Each row was made from one path, in order. Every step used is in the known rows, and no mark comes twice. Write each row's path.
Known rows
d-h-c-u: [-12.8   6.1   9.6   8.0  -5.3 -19.2  -4.0  42.6  13.4 -12.2   4.8  11.7
  -9.3  -2.6 -17.1 -21.8 -19.1 -12.4  -1.1 -10.0  10.2  22.3  25.7  -0.2
  30.3   1.1 -17.3]
c-h-d-u-t: [-11.0 -21.3  -1.9   2.2  -3.9  27.8   4.0  13.2  10.6  16.1   1.2  -8.4
  -3.1 -25.6  21.7 -52.3 -38.1   6.3  -8.4  22.2  -9.3  -8.3  16.7  14.5
  27.4  14.0  -9.3]
t-h-d: [-10.4  27.1 -10.3   0.1 -15.8  19.6   6.6  23.1  25.2  -9.5  12.2 -13.0
  -7.9 -15.5 -12.7 -48.5 -33.7   0.9  -5.7   5.7   0.1   3.4  16.3  15.1
  38.3  11.9 -13.2]
f-u-c-h-t: [-11.3 -18.3 -18.3  16.7  13.1  -3.2 -14.8  10.2   0.1  22.0  -5.0 -10.3
   0.2  17.1 -18.4 -37.0 -31.0  -1.1   2.7 -12.5  -5.0  11.9  28.3  26.5
  14.8  23.7 -16.7]
h-t-u: [-20.0  -2.8 -21.9  10.0  10.9   9.2  10.5  23.1 -28.9  -7.1  14.1  25.7
 -17.7  -6.9  -4.2 -42.1 -25.5   3.5  21.8  -4.1  -5.5  17.2  -3.5  22.8
  19.7   2.9 -33.9]
n-u-z: [ -4.5 -21.2 -19.9 -16.5   4.5   7.1 -11.4  28.4  19.7  -9.6  21.1 -22.6
   6.0 -22.1 -10.5 -42.1   2.9  -9.8   0.7  -8.1  -6.3  19.4   3.0  -0.8
  19.7  -0.8 -22.7]
t-h-d-u: [ -6.1   9.8  -4.6   3.7 -12.2  20.0  15.6  38.7  17.8  -9.5   7.6  -9.3
 -12.9 -11.4   0.1 -49.1 -40.3   7.6   1.6  -5.9  -4.8  -9.8   8.8  13.2
  38.0  10.1  -6.4]
u-c-h-t: [-17.4  10.8 -20.8  19.0   8.2   7.1 -21.4   7.5   5.9  24.2   5.6 -11.7
  -5.5  19.3 -15.5 -49.0 -34.7   4.6  -8.4  -9.4  -8.9  20.3  29.1  27.1
   8.1  17.8 -24.9]
u-d: [-30.9  -6.5  -3.2  -1.8  11.6  14.4  -2.8   8.9  14.0   1.8  10.0   2.0
  -7.5 -26.7   0.1 -49.0 -18.1  -0.5  -3.4  15.6 -16.2  20.1   5.9  -1.6
   9.5  -2.5  -4.9]
d-h-t: [-14.7  23.7 -12.9  -1.8 -16.2 -10.8  -5.2  24.2   4.2  -0.8   7.9  -4.3
 -18.0   8.3 -14.2 -42.3 -26.2 -11.3  -6.0 -17.1   1.0  21.8  16.8  27.6
  34.3  14.9 -20.1]
c-h-t: [-13.2  19.9 -20.6  24.2  -0.8   8.1 -10.7   8.9   1.4   4.6   3.0  -2.6
  -6.9 -12.7   7.3 -48.8 -33.5  -1.9  -1.1   1.4  -8.2  15.9  23.3  25.0
   4.9  19.4 -17.6]
d-u-c: [-13.6 -15.2 -20.3  -2.8  21.7   4.2  -4.1  40.0  14.5  21.1   9.3  -2.1
 -15.8  14.3 -21.9 -48.3 -31.4  11.8   0.1 -26.6 -13.3   8.7  14.6   3.7
   6.6  -2.4 -12.8]
f-u-c: [-12.8 -26.0 -23.9  -8.3  20.4  -7.9  -7.1  30.1  18.8  21.2   2.8  -6.1
  -7.2   8.5 -37.0 -36.1 -20.0  -1.7   2.5 -15.3  -4.0  15.0  20.8   3.6
  15.9   5.4 -13.4]
h-c-u: [-24.3   0.4   0.2  15.0  13.4  -6.2  -0.7  29.8   5.8 -10.0   7.2  37.4
  -2.1 -10.3 -19.7 -23.2 -17.7  -0.4   5.0   4.4   5.2  17.6  16.4  -4.3
   6.5  -6.5 -18.7]
d-h-t-u-m: [-12.0 -12.2 -15.0  27.3  -8.9  -2.0   4.7  46.4 -27.8   2.6  10.2  -8.5
 -18.8  -2.2   1.3 -44.7 -27.7 -19.5  12.4 -14.2   1.6  23.1  -7.0  27.4
  37.9  24.0 -22.8]
u-d-h-c: [-26.5   5.5  19.0   6.7  -6.3  -0.5 -16.3  25.1  11.9  -6.4  11.7  -0.2
  -4.0   9.8 -11.8 -42.5 -16.3 -13.5 -11.8   2.3  -9.6  29.6  23.3  -3.6
  24.3   5.6  -2.9]
z-u-d: [-28.5 -51.6   2.8  -2.0   6.4   9.3  14.6  18.3  13.9  -7.0  -2.3   5.6
  -8.9 -25.9   1.4 -48.0 -46.5  -6.9   9.9  11.6 -14.7  20.6   2.9  -5.3
   8.5  -3.6  -1.9]
h-t: [-26.6  17.4 -23.2   7.1   2.4   2.9  -1.9  10.9  -2.5  -0.2  10.4  21.4
 -12.1  -0.4 -16.7 -43.5 -23.3   0.4  -1.4  -3.0  -4.4  16.7   8.8  23.8
  10.7   7.7 -21.3]
d-h-t-u: [ -7.8   2.0 -11.5   1.4  -7.9  -5.4   8.6  37.7 -21.2  -6.7  11.0   0.5
 -22.7   1.7  -2.1 -42.1 -26.4  -8.3  15.0 -18.3  -0.7  19.6   5.1  27.6
  41.8  11.9 -33.3]
z-u-t-h: [ -4.1 -32.8  12.9 -12.4  -5.4   4.6  13.3  34.2 -23.0 -10.3  -9.8 -26.9
 -11.4 -11.1  -6.5 -45.1 -56.2 -11.6 -13.0  -1.5 -10.2  19.0  -0.1   3.8
  49.0  -0.8  -9.0]
u-d-h-t: [-29.7   3.7   9.6  -1.9 -11.2   3.8  -5.3   5.5   1.0  -2.6   6.0  -4.6
 -12.6   3.2  -2.8 -43.9 -21.4 -10.2  -8.6   1.6  -7.1  21.8  10.0  23.5
  37.4  12.3 -12.2]
h-c-u-z: [-17.5 -13.9   4.8  17.7   2.8  -1.2 -15.8  25.8   4.5  -5.4  18.0  10.8
   1.9  -7.5 -17.3 -23.4  10.0   3.1  -8.4   5.1  -0.1  15.5  13.3  -6.8
  10.3 -10.2 -31.5]
d-u-c-h: [ -0.2 -12.4 -18.4  12.6  17.6   9.0 -11.8  38.0  19.1  24.4   2.9 -27.9
 -11.6  -0.2   3.0 -53.4 -39.8   8.0   0.1 -20.8 -17.2   6.3  26.2   3.5
   0.4   9.2 -10.4]
h-c-u-f: [  2.9 -18.4   3.7  18.2  10.5  -3.4 -15.8  33.8  12.2  -9.7  18.4  37.8
  -9.9  -5.2 -20.0 -11.7 -20.9  -5.7  -0.4  -3.2  20.1   1.2  37.9  -7.1
   5.1  -1.9 -28.8]

Write each row's path
[-11.9 -12.0   6.6 -32.1  -7.8  25.3   8.5  15.6   3.0 -17.8   7.1 -15.7
   8.9 -13.3 -11.3 -38.2 -31.4 -12.8  -9.7  13.5   4.0   7.3  -1.0  18.8
  71.0  12.0 -13.5]
n-u-t-h-d
[-14.0 -16.6 -24.8  -8.6   6.9  20.7 -10.7  13.6  53.1   9.6   9.9 -15.0
  14.3  -3.6 -14.3 -47.2 -39.4  -4.8   7.4   3.6   6.1  10.0  31.1  15.7
  22.9  22.7 -19.1]
n-u-c-h-d
[  0.6 -16.9 -12.8  17.6 -15.3  26.2  -7.3  21.9  33.3  12.5  15.6 -31.0
  -1.8 -25.5  22.5 -57.4 -16.1  12.6  -2.9   8.3 -10.8 -10.7  24.4   8.0
  10.5  14.1 -20.3]
c-h-d-u-z
[  0.3 -24.0 -21.3   8.1  18.5  -2.1 -14.4  26.9  20.3  25.6  -4.0 -30.2
   0.4  -2.1 -13.1 -42.0 -29.1  -2.6   3.5 -11.7  -8.7  13.5  34.4   4.7
   9.7  16.6  -9.6]
f-u-c-h
[-12.5 -20.9   6.2  -8.4  -0.4   8.2   6.9  36.5  -6.9  -2.8   9.9 -18.0
 -18.6 -23.8  14.4 -46.4 -20.3 -11.0  12.2   1.1 -10.1  24.1   3.6   0.3
  41.2   1.5 -16.3]
t-u-d-h
[-23.5 -36.4  -1.4  -4.7  15.7   4.6   6.7  13.8   9.3   1.0  -1.0   2.2
  -2.3 -27.8  -3.5 -36.6 -14.4  -6.3   7.3  14.1 -12.7  13.3   6.5  -2.2
  16.4   2.9   2.6]
f-u-d
[ -0.9 -15.1 -23.8  12.1  21.4  14.4  -9.7  38.5   2.0  18.9  10.5 -26.3
 -11.2  -7.9   3.3 -53.5 -33.7   3.8  13.2 -11.1 -11.2  21.0  21.9   3.1
  11.5   6.3 -29.2]
t-u-c-h
[ 16.3 -27.6 -24.3 -15.2  11.0   5.8 -10.8  36.1  28.0 -14.5  20.9   5.8
  -5.0 -22.6 -12.3 -30.1 -25.9 -17.2   8.6 -16.7  11.2   7.3  28.2  -0.3
  14.9   7.9 -21.9]
n-u-f
[-17.0  -1.5   5.9 -10.2  -8.9   2.5  -5.5  22.6  19.9   0.6   6.5 -24.7
 -14.7 -17.9   2.7 -45.8 -19.1 -14.1  -9.2   2.9  -9.9  24.6  14.0   2.0
  32.6   5.4  -4.4]
u-d-h
[ -3.4   1.7  20.6  20.9  -5.7   0.5 -14.5  37.0 -11.5 -17.5  13.5 -19.2
   3.3  -1.2 -14.5 -24.3   1.3   1.0 -15.2  -2.3  -2.9  14.1  11.8  -4.0
  33.1  -7.3 -26.3]
t-h-c-u-z
[ -1.6 -11.8  -7.5   1.5 -17.5   0.5  -6.6  34.4 -22.6  -2.2  20.7 -25.9
 -18.1   4.6   1.0 -43.8   0.8  -3.2   2.4 -16.3  -3.2  17.1   2.7  24.3
  46.0   7.2 -44.1]
d-h-t-u-z
[ 16.3 -12.6  12.1  10.5  -8.4 -16.2 -17.4  46.6  19.3 -10.4  15.8  12.9
 -16.9   2.4 -18.1 -11.9 -21.6 -18.1  -6.7 -16.8  24.4   7.0  46.5  -3.1
  28.6   6.6 -28.7]
d-h-c-u-f
[ -2.8 -18.3 -13.6   2.4  -0.4   8.5  -5.0  39.8   8.8   6.9  17.4 -21.2
 -11.4 -15.8   1.6 -50.2  -2.6  10.6  -5.1 -13.1 -17.0   3.3   3.2  -3.4
   6.5  -5.4 -19.1]
d-u-z
[-21.6 -20.5   1.1  25.5  10.6  25.7   0.7   3.3 -29.2  -1.4   5.7  -0.1
  -6.6 -23.7  31.4 -48.6 -29.8   2.1  17.1  16.8 -17.8  15.6   4.9  20.1
  18.0  12.3 -21.9]
c-h-t-u-d
[ -9.4  16.3  15.0  18.6   3.7  -4.2   0.4  40.2  -9.2 -22.7   3.2   7.1
  -3.9  -4.6 -16.7 -20.4 -25.5  -5.0  -3.2  -5.8   2.1  15.5  14.3  -0.4
  31.2  -3.9 -14.1]
t-h-c-u
[-18.7 -20.4  17.8  -9.5  -1.4  -3.2   6.1  22.6  16.4  -4.0  -0.8 -14.3
 -15.3 -33.8   8.3 -27.3 -18.9 -11.0  -2.8   9.8   2.4  18.2   7.7   0.1
  40.5  -1.7  -9.5]
c-u-d-h
[ 11.7 -24.1  -8.7   1.2   9.1   0.1  -4.6  31.2  20.6  -0.4  14.7  13.8
 -21.4 -35.4  -6.0 -17.4 -24.8  -6.5   2.2  -2.6  18.3  -1.1  28.9  -1.4
  11.9  -2.1 -27.5]
c-u-f
[ 17.7  -2.9  17.5  22.3   0.3  -0.3 -13.5  44.4  -2.0 -21.9  14.2   8.7
 -10.5   0.2 -16.6 -12.3 -28.2  -9.4  -9.1 -12.9  15.4   1.4  35.6  -4.2
  28.7   2.1 -25.1]
t-h-c-u-f
[ -8.1  -0.8 -19.2  25.4   6.1  12.9   3.5  21.4 -24.9  -0.3   7.0   0.6
 -10.4 -20.2  19.6 -47.6 -35.5   0.6  21.3   0.1  -9.2  15.0  11.2  23.4
  13.8  14.0 -29.0]
c-h-t-u
[-13.7 -11.7 -21.6   1.6  15.0   7.8 -16.8  11.4  10.1   5.7   4.4  -9.9
  10.1  15.2 -14.5 -41.5 -36.4  -8.1   5.9 -17.7  -1.8  22.5  24.4  26.8
  19.7  21.4 -23.1]
n-u-c-h-t
[  8.1 -24.8 -17.2   3.4  -6.4  19.8   0.9  32.0  39.4   4.1  23.0  22.6
 -19.0 -13.8  -2.9 -39.5 -36.2   7.2   4.2  -4.9  11.3 -23.6  32.1   8.5
  13.1  10.7 -20.1]
h-d-u-f
[ -4.9 -38.1 -17.7   9.2   9.4   3.1  -7.3  34.3  25.7  18.2  -4.9 -25.1
  -7.4  -2.0  -8.8 -53.4 -60.7  -3.9   6.3 -13.3 -10.6  21.9  30.4   0.1
   0.3  10.0 -13.9]
z-u-c-h
[-16.5   4.2 -24.7   7.7   0.7  21.9 -16.2   9.8  49.9  26.1  12.0 -16.5
  -1.3  -1.3 -13.2 -55.3 -34.5   7.0  -7.0  11.0  -1.3   7.8  38.4  15.0
  11.9  19.3 -20.5]
u-c-h-d
[-24.5  -4.4  36.7  19.7   9.2   7.4  -0.1  21.8 -13.5 -22.8   2.1   5.5
   1.3 -10.4  -5.1 -22.0 -22.3  -3.0  -6.0  14.2  -5.9  16.6   6.6  -4.3
  34.7  -5.4  -6.0]
t-h-c-u-d
[ -5.4  10.8   6.7 -12.4  -0.8  10.6  -4.1  24.8 -23.3  -2.5   2.8 -32.6
  -9.2 -11.7  -6.8 -44.4 -25.9  -6.2 -26.2   2.3 -13.2  18.3  -1.3   7.8
  50.6   0.2 -10.8]
u-t-h
[ 18.9 -20.0 -17.8  27.4   4.0  15.6 -11.9  25.5 -19.3   0.3  17.6   2.0
 -18.1 -15.4  19.6 -39.0 -36.9  -4.4  15.9  -7.3   5.4   0.2  32.1  19.7
  12.6  20.3 -41.4]
c-h-t-u-f
[-17.0 -44.8  12.8 -10.7 -12.7  -4.1  10.0  33.0  20.4  -7.3  -3.8 -20.4
 -15.0 -17.1   3.1 -46.4 -47.9 -18.2   4.3  -1.7  -8.0  25.8  10.9  -1.5
  31.4   4.9  -1.1]
z-u-d-h
[-14.5   8.4   6.9 -12.7 -13.7  23.9   2.7  10.4  -0.6  -0.3   7.4 -17.1
  -4.6 -10.4 -11.3 -46.7 -29.3  -1.7 -25.2  20.6  -0.6   5.3   4.9  17.9
  59.8   8.6 -15.2]
u-t-h-d
[ -2.0 -28.8 -18.0  -3.5   1.3  -3.5  -8.1  28.1  11.7   7.7  12.5 -23.6
  -2.6 -19.9 -13.4 -38.8   8.1  -2.3  -3.0  -3.5  -8.5   9.1   9.0  -1.6
  15.6   0.8 -18.9]
f-u-z
[-23.2 -16.2 -20.0  -5.1   7.0  17.2   3.4  26.2  39.2  20.5  14.6  12.3
 -12.5  14.2 -23.8 -50.4 -32.5  16.8   2.9  -7.6  -1.7  -4.4  19.4  13.5
  15.8   6.3 -17.6]
h-d-u-c
